(in the rows, 128 means zero)
Known rows, with every step that occurs
V, R: [126 145 165 117 195 122 120 150 126 160 117  96 122  72  48 102 145 111
  96 121 105 118  91 148 137 110 116]
P, T, R, V, Y, B: [108 117 128 116 161 123 101 125 112 140 119  92 130 108  38  88 138 119
  65 150  99 117  87 131  74 129 141]
A, R, V: [130 101 184 120 155  94 146 128 120 167 118  91  98 126  66 117 139 106
 108 126  81  92 107 147 106 126 131]
P, T, R, V: [108 118 141 115 123 118 118 103 114 134 118  86 122 118  54  75 148 128
  79 127  93 105  99 151  54 113 136]
B, P, T, R, V, Y: [100 118 147 116 153 104  96 134 114 149 114  80 136 125  70  78 154 128
  83 112  71 137 131 134  67 112 130]
A, R, V, Y, B, P: [124  99 170 122 196  91 111 154 117 172 115  93 107 123  53 124 138  94
  91 135  76 116 106 127 125 139 135]
F, P, T, R: [108 118 139 121 134 139 153 122 122 198 115 113 121 109  67  70 141 108
  87 156 100 106 152 123  89 103 131]
Y, F, T, R: [128 153 152 127 190 119  98 119 144 128 111  97 105 134  74 127 157  90
  74  87  75 107 107 137 101  76 137]
R, A: [119  98 173 126 181 130 142 136 128 133 104  95 143  67  95 125 144 115
 122 120  61 119 109 151  84 121 128]
R, V, Y, B, P: [125 112 123 123 204  91  83 170 108 149 111  92 136 110  76  80 141 114
  72 131  65 152  94 139 128 147 130]
V, Y, F, P, T, R: [111 147 143 125 189 133  94 185 137 180 110 104 123 111  41  95 128  92
  53 146  95 126 113 101  96 108 132]
F, T, R, V, Y, B: [133 133 139 115 179 113  94 113 123 129 120  92 112  80  75 130 144  93
  68 129  67 104 108 142 114 117 146]
R, V, Y, B, P, T: [112 112 122 119 185 100  90 159 110 152 112  85 139 117  80  79 139 119
  61 139  75 158  90 135 122 137 136]
B, P, T: [102 120 142 122 162 119 122 124 125 163 111  83 140 151 124  96 161 141
 102 109  79 151 147 144  99  89 123]
V, R, T, F: [121 181 159 116 203  83  81 134 131 133 114  97 137  68  61  87 138 111
  81  92 103 110  86 148 141 118 121]
A, R, T, F, Y: [117 143 180 124 186  84 102 139 141 158 114 103 120 112 106 136 122 109
 105 113  94  66 145 149 129 120 127]
V, R, T: [117 171 171 114 201 100 115 147 125 143 120  90 128  75  72 103 141 100
  90 103 114 107 102 149 140 113 124]
A, R, V, Y, B: [130 102 168 120 193 102 117 159 119 169 118  96 105 114  47 131 130  93
  88 149  88 102  91 130 124 145 136]
F, Y, B, P: [111 103 119 133 225 121  89 173 122 170 112 114 140 106 120 106 144 118
  98 141  80 127 164 159 161 113 113]
Y, B, P, T, R: [110 106 120 133 214 115 107 120 113 155 111 106 133 141  74 110 161 124
  97 125  92 138 119 129 103 114 132]
P, T, R: [107 126 146 118 140 136 127 111 123 141 117  92 126 113  63 109 146 129
  91 131 102 102 116 144  56 102 132]
T, R, V, Y: [130 128 148 117 161 104  93 152 107 130 119 101 117  74  25  84 134 114
  82 125  69  97  94 141  53 139 129]
R, T, F, Y, B, P: [111 157 123 129 215  67  60 145 127 133 107 110 155 103 140  91 134 123
  87  97  77 114 144 156 148 122 122]
T, F, Y, B: [127 123 106 135 206 109  60 144 131 150 106 126 150  86 102  95 128 136
  80 136  75 117 116 161 154 129 112]
Y, F: [126 145 142 135 200 110 109 157 139 148 106 100 121 150  84 106 149 109
  85  96  84 130  96 140 108  92 126]
P, T, F, Y: [103 129 125 121 142 124  82 123 138 154 110  98 152 113 119  92 134 148
  71 142  95 121 127 160 120 101 119]

Rows
[120 138 194 120 189  92 145 139 132 161 118  94 103 138 107 161 131  97
 121 112 102  73 141 141 111 114 135] -> A, R, T
[109 119 135 119 144 139 160 129 128 208 111 106 127 120 105  75 140 108
  87 163 101 130 154 129 122 100 127] -> F, P, T
[105 124 141 112 133 126 106 128 117 137 119  86 124 104  46  89 137 125
  66 140  95 109  98 139  56 120 136] -> P, T, R, V, Y
[123 149 142 128 205 127 100 207 138 185 107 111 128 111  70 104 127  90
  61 141  84 137 113 110 128 112 125] -> V, Y, F, P
[103 122 109 126 171 125  78 121 133 154 109 105 153 112 109  99 134 146
  65 149  98 127 112 153 135 110 121] -> P, T, F, Y, B
[124 168 138 125 187  73  86 125 130 122 107 102 148 114 135 104 129 132
  96  87  82 106 116 153 115 121 128] -> R, T, F
[100 109 163 120 144 145 133 103 123 131 112  90 138  81  53 113 147 123
  98 133  87 101 110 141  40 108 136] -> P, T, R, A
[133 132 124 130 163 102 105 124 134 181 103 126 138  97  92  65 132 126
  90 130  67 123 130 139 128 119 116] -> T, F, P
[120 178 158 115 195  87  97 138 129 160 112 107 134  64  56  59 134  95
  81 106 105 110 105 137 153 121 121] -> V, R, T, F, P
[124 137 136 135 187 115 128 160 136 186 103 115 117 148  76  76 148  89
  79 119  83 133 125 123 127  94 124] -> Y, F, P
[134 139 156 116 163 133 125  96 133 132 120  96 107  86 101 151 150 106
  95 108  73  88 142 152 101  88 139] -> F, T, R
[124 143 179 123 180  80 131 124 137 178 111 113 112 122  94 121 128  96
 107 115  97  78 141 129 127 123 133] -> A, R, T, F, P
[129 152 148 126 194 118 109 128 150 141 108  87 113 145 117 136 154  97
  72  94  74 129 107 143 133  72 136] -> Y, F, T
[116 162 136 124 185  82  75 144 135 130 109 104 152  92 144  94 125 127
  88 101  83  96 139 165 131 118 121] -> R, T, F, Y
[127 131 146 123 161 102  96 161 113 152 115 110 111  88   8  59 134  91
  67 127  69 103 101 125  70 132 133] -> T, R, V, Y, F, P
[102 123 154 131 169 131 128 136 136 173 103 108 125 119  36  69 151  86
  72 125  86 121 115 114  84  95 135] -> Y, F, P, T, R, A
[100 122 134 124 160 104  82 126 131 161 106  94 154 137 129  78 152 147
  87 111  70 146 152 150 114  94 115] -> B, P, T, F, Y
[101 103 117 129 208 127  94 162 121 174 114 104 144 115 122 102 146 122
  90 149  92 134 162 153 152 107 117] -> F, Y, B, P, T
[126 118 182 121 178 100 112 167 131 165 115  90 101 131  42 120 131  89
  79 128  84 104  90 129 110 127 136] -> A, R, V, Y, F
[129 148 149 125 176 103  99 114 138 123 112  90 104 129  67 102 160  90
  66  85  67 110  96 144  97  84 141] -> Y, F, T, R, V
[123 153 143 128 212 121  81 204 140 153 108 100 130 121  73 129 127 107
  68 122  82 136  95 124 111 111 125] -> V, Y, F
[114 132 135 117 155 103 100 169 125 169 110  86 129 118  66  54 135  97
  42 142  81 143  89 126 115 122 135] -> R, V, Y, F, P, T
[110 132 139 127 151 108 120 130 127 176 108 102 113 145  36  42 152  89
  59 126  88 128 105 122  92  97 136] -> Y, F, P, T, R, V
[129 143 144 116 175  97  84 161 130 136 112  77 120 106  86  91 138  98
  49 116  65 137  79 142 126 116 137] -> R, V, Y, F, T
[101 122 147 123 158 117 116 114 118 148 113  92 131 140  87  92 160 133
 106 102  79 127 147 139  64  93 125] -> B, P, T, R
[109 137 140 131 165 125 125 139 135 183 107 111 113 148  47  71 149  94
  66 124  98 120 119 115  97  88 132] -> Y, F, P, T, R
[121 147 167 123 209 131  80 168 147 130 109  91 127  75  58 147 134  83
  64 115  64 116  97 121  94 105 140] -> V, Y, F, T, R, A
[127 135 137 121 179  94  85 179 123 140 111  87 125 117  67  80 134 104
  57 120  69 139  70 142 110 127 131] -> R, V, Y, F
[110 112 107 133 214 104  91 117 121 156 105 107 148 152  98  97 157 138
  89 121  86 157 108 134 132 115 128] -> Y, B, P, T, F
[118 106 117 132 217 130 100 174 124 167 115 116 137  88 115 119 135 114
  94 157  93 114 143 160 160 119 116] -> F, Y, B
[109 119 137 115 130 127 132 140 117 191 115 105 122  92  52  53 134  98
  69 165  93 115 136 120  93 121 133] -> F, P, T, R, V, Y
